What can hang from each mark:
tokipod: bafo goti zaker
bilo: mabo malum
malum: bilo
zaker: malum zivum
mabo: bilo nuzib tokipod
bafo: tokipod
mavos: goti

Each row was made from one small tree. The marks that hang from a mark follow it in brackets, in alphabetical order. Every link used is in the known rows. Write each row's tree.
Known rows:
mabo(bilo(malum) nuzib tokipod(bafo goti)): [ 0.13 -0.22  3.88 -0.84  4.29 -1.13 -2.64  3.64 -1.02  0.40 -2.10 -2.44
 -2.07  1.61  0.48 -0.40  1.31  1.89 -0.03  1.56  2.08 -2.57  1.32]
bafo(tokipod(goti)): [-1.84 -0.98  0.87 -1.98 -1.38 -0.40 -2.66 -1.05 -3.55  1.44 -0.93  1.44
 -0.37 -3.14  1.32  2.53 -0.30  3.27 -0.30  1.08 -2.56  2.63 -1.86]
bafo(tokipod(goti zaker(malum(bilo(mabo))))): [-2.28 -0.88 -1.36 -1.25 -3.18 -0.99 -1.64  0.01 -2.93  1.99 -0.28 -0.53
  0.24 -3.11  2.33  4.88 -0.75  1.78  0.44  0.48 -4.27  0.56 -1.11]
mabo(tokipod(zaker)): [ 0.20 -1.18 -0.33 -1.77  0.24 -0.86 -3.88 -0.43 -1.78  2.03 -1.71  0.50
  0.40 -0.71  0.85 -0.72  0.27  1.44  0.98  2.81  0.42  1.16 -0.52]
mabo(tokipod(bafo goti zaker(malum zivum))): [-0.59 -0.48  0.21 -0.43  1.33 -1.24 -1.65  1.00 -2.58  2.01 -1.58 -0.42
 -1.79 -1.24  1.95  2.01 -0.69 -1.06  2.10  0.11  1.03 -0.27 -1.04]
bilo(mabo(nuzib tokipod(goti)) malum): [-1.52 -1.15  0.56 -2.29  1.53  0.94 -1.81 -0.70 -1.89 -2.09 -2.47 -1.35
  0.22  4.11  1.99  0.84  1.52  3.57 -1.44 -1.71 -0.07 -1.68  3.05]
zaker(malum(bilo) zivum): [-0.65 -0.83 -2.46 -0.58  3.59  1.97  2.04 -0.87 -0.71 -0.52  1.00 -0.13
 -2.92  0.42 -1.13  2.14 -1.49  0.25  2.03  0.35 -3.34 -2.48  1.47]
tokipod(bafo goti): [ 0.94  0.74  1.98 -0.76 -1.76 -2.30 -2.17 -0.12 -3.32  2.88 -1.36  0.62
 -1.12 -1.84  2.26  4.50 -1.54  0.88  1.14 -3.35  0.35 -0.79 -3.85]
bilo(mabo(nuzib tokipod(bafo zaker)) malum): [ 0.03 -0.48 -0.44 -1.68  1.52 -0.08 -3.07  0.30 -2.35 -1.15 -2.10 -2.74
  0.33  3.21  2.09  0.88  0.43  2.34 -1.43 -1.87  0.35 -1.58  3.15]
mabo(bilo nuzib tokipod(bafo goti)): [ 0.61  1.11  4.71 -1.07  3.16 -2.17 -2.67  2.55 -1.10  1.90 -1.25 -2.79
 -1.41  0.43  0.21 -0.98  0.81  1.71 -0.15  2.34  3.25 -1.96  0.10]
bilo(mabo): [-0.12  0.18 -0.42 -2.93 -1.45  0.19 -1.51 -3.47 -2.77 -0.14  0.05  0.41
  1.61  1.30  1.65  1.88  0.09  2.24 -1.26 -2.61 -0.92 -0.49  0.83]
tokipod(bafo goti zaker(malum(bilo(mabo)))): [ 0.40  0.90 -1.09  0.32 -4.07 -3.28 -0.91  1.63 -2.33  3.80 -0.52 -2.04
 -0.55 -1.90  3.49  7.78 -2.39 -1.01  2.45 -3.85 -2.22 -3.65 -3.14]
bilo(malum): [ 0.03 -2.16 -1.52 -1.56  1.89  1.43 -2.69 -0.55 -1.95 -0.89 -1.97  2.11
 -1.10  1.78  0.73  1.55  0.12  3.36  0.68 -0.81 -2.74 -0.66  0.34]
tokipod(goti): [-0.72 -0.32  1.19 -1.59 -2.04 -1.14 -1.67 -1.50 -2.03  2.20 -1.03  1.88
 -0.04 -0.03  1.69  3.08 -0.70  2.44  1.50 -1.26 -1.09 -0.84 -3.49]
mabo(bilo nuzib tokipod(goti zaker)): [-0.47  0.47  3.23 -1.15  1.18 -2.68 -3.09  2.23  0.00  2.79 -0.51 -2.61
  0.34  1.66  0.44 -1.28  0.24  1.66  1.00  4.12  1.85 -2.65 -0.66]
bilo(mabo(tokipod(bafo goti zaker)) malum): [-1.10 -1.84 -0.57 -1.66 -0.81 -0.01 -1.95  0.16 -3.06 -0.99 -2.21 -0.44
  0.58  1.51  3.38  3.45  0.82  0.26 -0.55 -3.68 -0.73 -1.33  2.08]
mavos(goti): [-1.22 -0.62  1.67 -2.09 -0.99  0.61 -1.23 -1.61 -2.24  2.15 -1.46  2.28
 -2.34  0.03  1.10  0.37 -0.26  1.20  2.09  1.05 -0.35 -0.46 -2.16]
tokipod(bafo): [ 2.29  0.81  0.46 -1.19  0.57 -1.25 -3.25 -0.66 -3.37  1.98 -1.03  0.30
 -1.28 -1.74  0.87  2.19 -1.37  1.61  0.25 -1.85  0.27  0.30 -1.83]
bafo(tokipod(goti zaker(malum(bilo)))): [-2.02 -1.02 -1.27 -1.01 -2.60 -1.06 -2.05  0.45 -2.73  2.48 -0.50 -0.11
 -0.44 -3.50  1.83  4.47 -0.97  2.08  1.08  1.49 -4.33  0.86 -1.89]
mabo(tokipod): [ 0.11 -1.31  0.58 -2.31  1.90  0.44 -3.12 -1.17 -2.07  0.60 -2.27  1.30
 -0.65 -0.67  0.21 -1.43  1.45  2.56 -0.02  2.58  0.86  1.85  0.49]
tokipod(goti zaker(malum(bilo(mabo)) zivum)): [-1.89 -0.36 -1.71 -0.07 -2.69 -1.52  1.11 -0.08 -0.95  2.46  1.19 -0.86
  0.10  0.57  2.13  5.41 -2.79 -1.46  3.27 -1.82 -3.07 -3.99 -2.08]
malum(bilo): [ 1.36 -0.98 -0.51 -1.03 -2.20 -0.60 -1.11 -0.57 -0.54  2.22 -0.08 -0.29
  0.20 -1.84 -0.96  2.38 -1.07  1.91  0.63  0.84 -3.03 -1.57 -0.60]
bafo(tokipod(zaker)): [-0.78 -0.78 -1.17 -1.73 -1.44 -0.92 -4.14 -0.69 -3.34  2.29 -0.15  0.48
  0.55 -3.14  1.05  1.60 -1.32  2.67 -0.01  2.37 -2.89  2.72 -1.41]

Write each row's tree:
[ 0.13  0.48 -0.15 -0.78  3.64 -0.67 -2.30  0.59 -0.17  1.54 -0.96 -3.35
 -1.26  1.84 -0.76 -2.13 -0.95  2.57  1.05  4.37  0.88 -1.35  0.99] -> mabo(nuzib tokipod(zaker(malum(bilo) zivum)))
[ 0.02  0.57 -0.91  1.05 -1.75 -2.79  0.16  1.81 -2.04  3.70  0.57 -1.71
 -1.60 -1.67  2.24  6.48 -3.88 -2.65  3.55 -2.96 -1.79 -3.72 -3.23] -> tokipod(bafo goti zaker(malum(bilo) zivum))
[ 0.40  1.05 -0.99  0.19 -2.28 -3.06 -2.09  1.35 -2.90  3.86 -1.13 -0.64
 -1.40 -1.43  3.65  6.55 -2.29 -0.13  2.99 -3.14 -1.37 -2.48 -4.30] -> tokipod(bafo goti zaker(malum))
[-0.74  0.94 -0.24 -2.29  1.53 -0.12 -1.61 -1.95 -1.76 -0.17 -0.30 -2.67
  0.73  2.98  1.24 -0.48 -0.14  2.16 -0.92  0.10  0.98 -1.22  2.33] -> bilo(mabo(nuzib tokipod(zaker(malum zivum))))
[-1.48 -1.01 -0.06 -1.87  0.26  0.02 -2.25 -0.14 -1.71 -1.11 -2.11 -1.92
  0.92  4.03  2.53  1.32  0.68  2.78 -0.81 -1.59 -0.33 -2.19  2.37] -> bilo(mabo(nuzib tokipod(goti zaker)) malum)
[ 0.30 -0.21  0.95 -1.57 -2.46 -0.94 -0.49 -0.60 -0.45  1.33 -0.36 -2.70
  1.13 -0.19 -0.05  1.95 -0.15  2.01 -0.84  0.21 -1.14 -2.35  1.37] -> malum(bilo(mabo(nuzib tokipod(goti))))
[ 0.84 -0.16  0.49 -1.72 -1.67 -0.59 -0.85 -0.81 -0.49  1.08 -0.29 -2.80
  1.11 -0.18 -0.50  1.15 -0.07  2.25 -1.12  0.67 -1.14 -1.94  1.99] -> malum(bilo(mabo(nuzib tokipod)))
[ 1.13 -0.20  2.86 -1.09  5.91 -0.43 -3.40  3.23 -1.11 -0.31 -1.98 -2.62
 -2.17  1.65 -0.52 -2.02  1.43  2.36 -0.72  2.68  2.07 -1.84  2.81] -> mabo(bilo(malum) nuzib tokipod(bafo))
[-1.22 -2.45 -1.02 -2.64  1.33  2.03 -1.77 -1.30 -2.61 -2.78 -2.23  0.60
  0.36  2.48  1.96  1.12  2.17  2.12 -1.49 -2.07 -1.18 -0.36  3.96] -> bilo(mabo(tokipod) malum)
[-0.85  0.10 -2.02 -0.93  3.43  1.75  2.34 -1.37 -0.66 -1.05  1.30 -1.74
 -2.19  1.77 -0.73  2.04 -1.47  0.68  0.96 -0.53 -2.68 -3.19  2.66] -> zaker(malum(bilo(mabo(nuzib))) zivum)
[ 1.64  1.17  3.69 -1.40  4.75 -1.42 -3.44  2.12 -1.19  1.23 -1.04 -2.92
 -1.52  0.47 -0.80 -2.58  0.91  2.21 -0.77  3.38  3.22 -1.15  1.48] -> mabo(bilo nuzib tokipod(bafo))
[-0.83 -0.38 -1.23 -2.67 -0.60  0.16 -1.78 -2.12 -2.55 -0.11 -0.89 -0.49
  1.13  1.03  2.28  1.41  1.06  1.31 -0.73 -0.88 -0.34 -0.18  1.95] -> bilo(mabo(tokipod(zaker(malum))))
[ 0.05 -1.14  0.37 -1.67 -3.39 -0.54 -0.11 -0.90 -1.01  1.22 -0.32 -1.27
  1.26 -1.32  0.40  2.91  0.22  0.81 -0.52 -0.57 -1.90 -1.75  1.26] -> malum(bilo(mabo(tokipod(goti))))
[ 0.49  0.30 -1.74 -1.31  1.60  0.85 -0.12 -0.11 -1.34 -0.14 -1.28 -2.13
 -2.13  0.04  0.57  3.01  0.83  2.66 -0.10 -0.26 -2.26 -2.16  2.17] -> zaker(malum(bilo(mabo(nuzib tokipod(bafo)))))
[ 0.95  0.98  0.61  0.07 -4.13 -4.19 -3.18  0.94 -2.95  4.90 -0.62 -0.49
  0.31 -1.88  3.20  5.52 -3.22 -0.68  2.50 -3.01 -0.21 -1.84 -5.27] -> tokipod(bafo goti zaker)
[-1.95 -2.45 -0.24 -2.49  0.28  1.44 -1.23 -1.04 -2.62 -2.37 -2.38  0.72
  0.45  2.43  2.69  2.32  2.09  1.77 -1.03 -2.78 -1.11 -0.82  2.98] -> bilo(mabo(tokipod(goti)) malum)
[-1.36 -0.32  0.01 -0.39 -2.69 -2.45 -1.18 -0.82 -1.54  3.59  1.07  0.70
  0.96  0.54  1.80  3.23 -3.71 -1.03  3.34 -0.98 -1.14 -2.20 -4.22] -> tokipod(goti zaker(zivum))
[-1.04  0.41 -1.43 -0.41 -3.82 -2.34 -0.71  0.41 -0.67  3.27 -0.21 -1.71
  0.39  0.74  2.59  5.64 -1.78  1.32  2.55 -1.19 -3.08 -3.99 -2.75] -> tokipod(goti zaker(malum(bilo(mabo(nuzib)))))
[-0.36  0.55  0.75 -0.76  0.82 -1.81 -2.58  1.22 -0.14  2.60 -2.14 -3.04
 -0.90  1.32  0.81  0.15 -0.16  3.44  1.39  3.40  0.54 -1.89 -0.87] -> mabo(nuzib tokipod(goti zaker(malum(bilo))))
[ 0.78  1.49  0.81 -2.16 -0.04 -1.56 -3.15 -1.21 -2.45  1.00 -0.89 -3.18
  1.23  1.52  1.62  0.11 -0.33  2.09 -1.56 -0.88  1.94 -0.69  1.35] -> bilo(mabo(nuzib tokipod(bafo zaker)))
[-0.74  0.80  1.82 -2.74 -0.18 -0.58 -1.83 -2.23 -2.01  0.09 -1.22 -1.81
  1.15  2.43  1.65  0.04  0.86  3.27 -1.59 -0.68  1.56 -0.76  1.26] -> bilo(mabo(nuzib tokipod(goti)))
[-2.49 -1.14 -1.18 -0.71 -1.34 -0.68 -0.98  0.25 -2.66  2.02  0.44 -0.11
 -0.68 -3.06  1.26  3.88 -1.90  0.72  1.43  1.42 -3.99  0.61 -1.36] -> bafo(tokipod(goti zaker(malum(bilo) zivum)))
[ 1.33  0.13  0.74 -1.43 -1.57 -0.99 -1.04 -0.36 -0.91  1.33 -0.39 -3.24
  0.72 -0.82 -0.35  1.60 -0.34  1.71 -1.24 -0.04 -0.67 -1.87  1.83] -> malum(bilo(mabo(nuzib tokipod(bafo))))
[ 0.51  0.06  1.41 -1.45  3.99 -0.09 -2.68  1.29 -0.18 -0.11 -0.17 -1.38
 -0.96  3.67 -0.87 -0.84  0.01  4.02  0.05  1.84 -0.88 -3.43  1.11] -> mabo(bilo(malum) nuzib)
[ 0.53 -1.13 -0.15 -1.87 -2.57 -0.21 -0.45 -1.07 -1.01  0.88 -0.25 -1.34
  1.20 -1.31 -0.04  2.08  0.27  1.02 -0.79 -0.06 -1.92 -1.34  1.96] -> malum(bilo(mabo(tokipod)))
[ 0.71  0.74 -1.12  0.63 -3.51 -3.31 -1.37  2.10 -2.11  4.34 -0.74 -1.63
 -1.17 -2.35  3.02  7.42 -2.53 -0.77  3.05 -2.82 -2.32 -3.34 -3.92] -> tokipod(bafo goti zaker(malum(bilo)))
[-1.82 -0.87 -0.08 -1.41 -3.06 -1.69 -3.35 -0.36 -3.28  2.94 -0.40  0.72
  0.63 -3.23  1.98  3.18 -1.43  2.18  0.64  1.34 -2.91  1.90 -2.86] -> bafo(tokipod(goti zaker))
[ 0.02 -0.96  2.28 -1.63  5.71  0.45 -3.05  2.23 -0.20 -0.81 -1.73 -1.71
 -1.40  2.97 -0.90 -3.04  1.99  3.40 -0.50  4.15  1.09 -1.82  3.05] -> mabo(bilo(malum) nuzib tokipod)
